Every row comes from one small tree of marks. The marks that hang from a mark follow it in brackets, in the order of their numbers. Every link used is in the known rows. Which tree was each row made from?
(in the rows, 128 means zero)
Known rows
q953(q350): [124 109  63 114 178 126 158 149 128 157 148 182 153 119 146 147  96 147
 104 124 125 138 174 114 115]
q561(q351(q350(q953) q554 q842)): [123 173 102 145 165 178 100 152 101 118 134 173 179 103 145  88  14 163
 117 148  95 192 159 126 166]
q350(q351(q842) q554(q953)): [106 164 154 139 128 177  99 186 101 141 139 136 162  94 162 105  43 174
 138 138 139 100 154 133 141]
q554(q350 q953): [121 123 126 125 181 162 127 153  91 168 131 183 149 121 176 165  98 171
  92 126 129 106 186 135 138]
q554(q350): [112 119  98 116 192 154 156 156 104 155 134 182 157 118 169 147  92 161
 110 131 129 128 192 123 122]
q351(q554): [112 119  99 117 168 145 151 161 124 153 147 156 181 104 141 133  81 162
 106 128 125 164 173 117 140]
q350(q554 q953(q351)): [102 145 129 131 178 129 125 177 135 156 112 171 162 162 150  97  48 167
 125 132 156 143 159 100 144]
q842(q554 q953(q350(q351))): [157 115  85 161 121 128 157 136 132 127 145 141 143 122 143 125  59 151
 123 162  98 133 190  92 119]
q561(q351(q554 q842(q953))): [152 138  97 140 141 167 128 150  97 110 116 156 166  96 113 124  58 159
 128 170  95 160 165 105 154]
q842(q953(q350 q351)): [153 112  64 150 179 111 150 143 124 144 131 186 134 138 121 150  95 150
 102 127 100 131 178  86 113]
q953(q842): [119  94  78 110 161 125 169 135 113 149 135 165 157  98 141 124  63 128
 128 112 128 117 185  98 132]
q554(q350 q842): [116 139 124 113 167 170 143 148  84 160 129 172 140 103 171 155  87 147
 112 119 128 102 183 131 110]
q350(q351): [ 86 112 102 122 163 140 171 180 125 162 141 158 155 112 146 102  58 155
 153 131 126 130 186 113 122]
q953(q351): [101 110  92 122 189 127 171 174 117 164 121 185 158 125 133 121  84 145
 127 113 133 136 180  96 118]
q842(q351(q350) q554(q953)): [162 148 106 171 104 162 129 145 110 141 140 147 162 128 178 128  50 138
  93 146  86 131 158 108 159]
q350(q554(q351 q842) q953): [133 178 169 130 117 156 111 153 118 171 122 157 138 159 164 123  32 170
 140 127 142 104 163 131 155]
q350(q351(q842) q554 q953): [ 96 172 137 141 134 169 107 183 120 131 133 134 165 114 161  70  15 173
 156 157 143 130 152 129 142]
q350(q953): [115 116  96 122 160 134 149 164 117 164 115 162 151 133 159 116  60 162
 120 143 134 147 168 120 147]
q842(q554): [139 104  93 119 133 135 174 157 116 149 119 143 170 109 160 129  75 143
 115 147 132 145 178 104 125]
q554(q953(q351)): [110 115 123 133 177 135 143 173 104 173 116 184 150 129 140 136  90 152
 107 108 128 117 174 107 133]
q842(q953(q350)): [161 105  54 139 155 120 146 140 121 145 135 166 138 127 138 162  93 157
  96 143 104 131 171 108 125]
q561(q351(q350 q842(q554 q953))): [181 138  76 160 110 164 128 144  83 108 108 145 161  89 143 118  32 139
 121 176  79 157 160 102 145]
q842(q351(q554(q350 q953))): [127 162 141 157 162 181 117 140 117 138 161 177 169 142 166 153  81 167
  88 145  98 128 182 120 165]
q842(q554 q953(q350)): [186 105  65 148 123 121 151 126 121 130 133 148 148 120 148 156  85 150
  89 162 102 138 175  97 125]
q351(q554 q842): [127 145  95 127 151 171 132 164 102 131 150 145 184  71 140 123  75 161
 110 133 117 156 159 128 134]
q842(q554 q953): [176  99  85 143 108 130 159 151 108 141 108 127 153 116 148 142  78 154
 105 166 110 137 172  95 134]
q561(q351(q350(q953) q554)): [109 147 103 135 182 158 120 151 124 139 133 182 175 134 149  99  21 164
 113 141 100 201 173 116 175]

Which tree is each row?
[124 159 121 138 146 176 148 139  97 144 136 173 139 127 169 142  76 133
 126 140 110  92 179 115 124] -> q554(q350 q842(q351))
[124 144  99 133 156 136 103 136 124 138 145 153 160 125 170  95   5 153
 111 111 124 137 158 117 163] -> q351(q350(q554 q953(q842)))
[127 143 152 123 131 169 111 151  90 164 136 146 156  95 154 155  81 160
  90 111 121 117 162 138 148] -> q351(q554(q842 q953))
[122 155  87 135 162 169 116 160  90 133 114 176 156 107 154  90  17 152
 135 151 100 168 156 124 154] -> q561(q351(q350(q953) q842))
[101 144 123 138 219 153 144 152 119 140 154 196 176 126 139 136  90 168
 103 113 123 155 199 110 124] -> q953(q351(q554(q350)))
[135 139 119 148 154 159 131 110 104 135 149 183 143 131 164 144  63 133
 111 128 102  82 196 104 154] -> q554(q350 q953(q842(q351)))
[154 132 115 135 143 162 131 139  75 147 118 156 123 109 158 166  87 156
 106 138 108  93 180 125 121] -> q554(q350 q842(q953))
[100 128 151 128 141 143 118 153 126 146 146 151 156 115 155 106  29 153
 144 114 141  87 181 110 155] -> q350(q351 q554(q953(q842)))
[127 122  81 110 169 118 134 119 144 130 160 174 160 118 147 131  59 138
 111 111 137 115 170 101 127] -> q953(q350(q554) q842)
[112 135  88 138 203 129 148 144 143 141 165 196 173 128 122 134  89 154
  94 105 115 167 182  97 119] -> q953(q350 q351(q554))
[140 115 106 127 155 141 162 108 106 125 142 165 167 100 168 133  62 129
 113 131 121 116 208  98 127] -> q953(q842(q554(q350)))
[163 152  70 185 127 157 122 142 127 121 159 138 164 128 142 129  48 157
  95 147  61 159 154 103 166] -> q842(q351(q350 q554) q953)
[ 96 155 125 128 143 169 127 188 117 133 144 136 172  89 151  89  37 163
 157 141 140 119 155 123 124] -> q350(q351(q842) q554)
[115 117  72 141 189 120 150 138 111 142 147 184 155 101 135 110  43 124
 120  78 100 131 183  89 125] -> q953(q351(q350) q842)
[152 149 131 144 144 173 115 129  86 134 140 149 144 107 151 165  85 170
  89 136 100 118 179 128 135] -> q351(q554(q350 q842(q953)))
[131 147 124 152 134 164 129 151 125 146 150 157 171 133 149 139  75 156
 100 140 102 134 162 112 172] -> q842(q351(q554(q953)))
[117 151 138 125 161 168 124 143  86 159 119 170 134 125 179 137  62 159
 110 130 129 111 180 138 130] -> q554(q350(q953) q842)
[121 142  74 125 169 170 135 166  87 131 123 180 162  83 144 111  40 140
 134 139  99 156 162 119 134] -> q561(q351(q350 q842))
[132 166 141 141 165 196  94 148  81 132 155 166 174  82 165 154  88 182
  80 129 113 128 172 149 145] -> q351(q554(q350 q953) q842)
[123 123  99 137 190 126 135 152 119 165 140 204 143 135 138 153 100 152
  90 103 121 118 178 107 121] -> q554(q953(q350 q351))
[ 94 139 106 123 171 136 137 165 151 146 163 166 161 131 154 113  53 162
 135 131 140 127 173 110 120] -> q953(q350(q351 q554))
[132 125 123 147 132 141 140 143 127 147 153 158 153 116 164 129  65 152
 112 138 117 123 190 110 126] -> q842(q554(q953(q350(q351))))
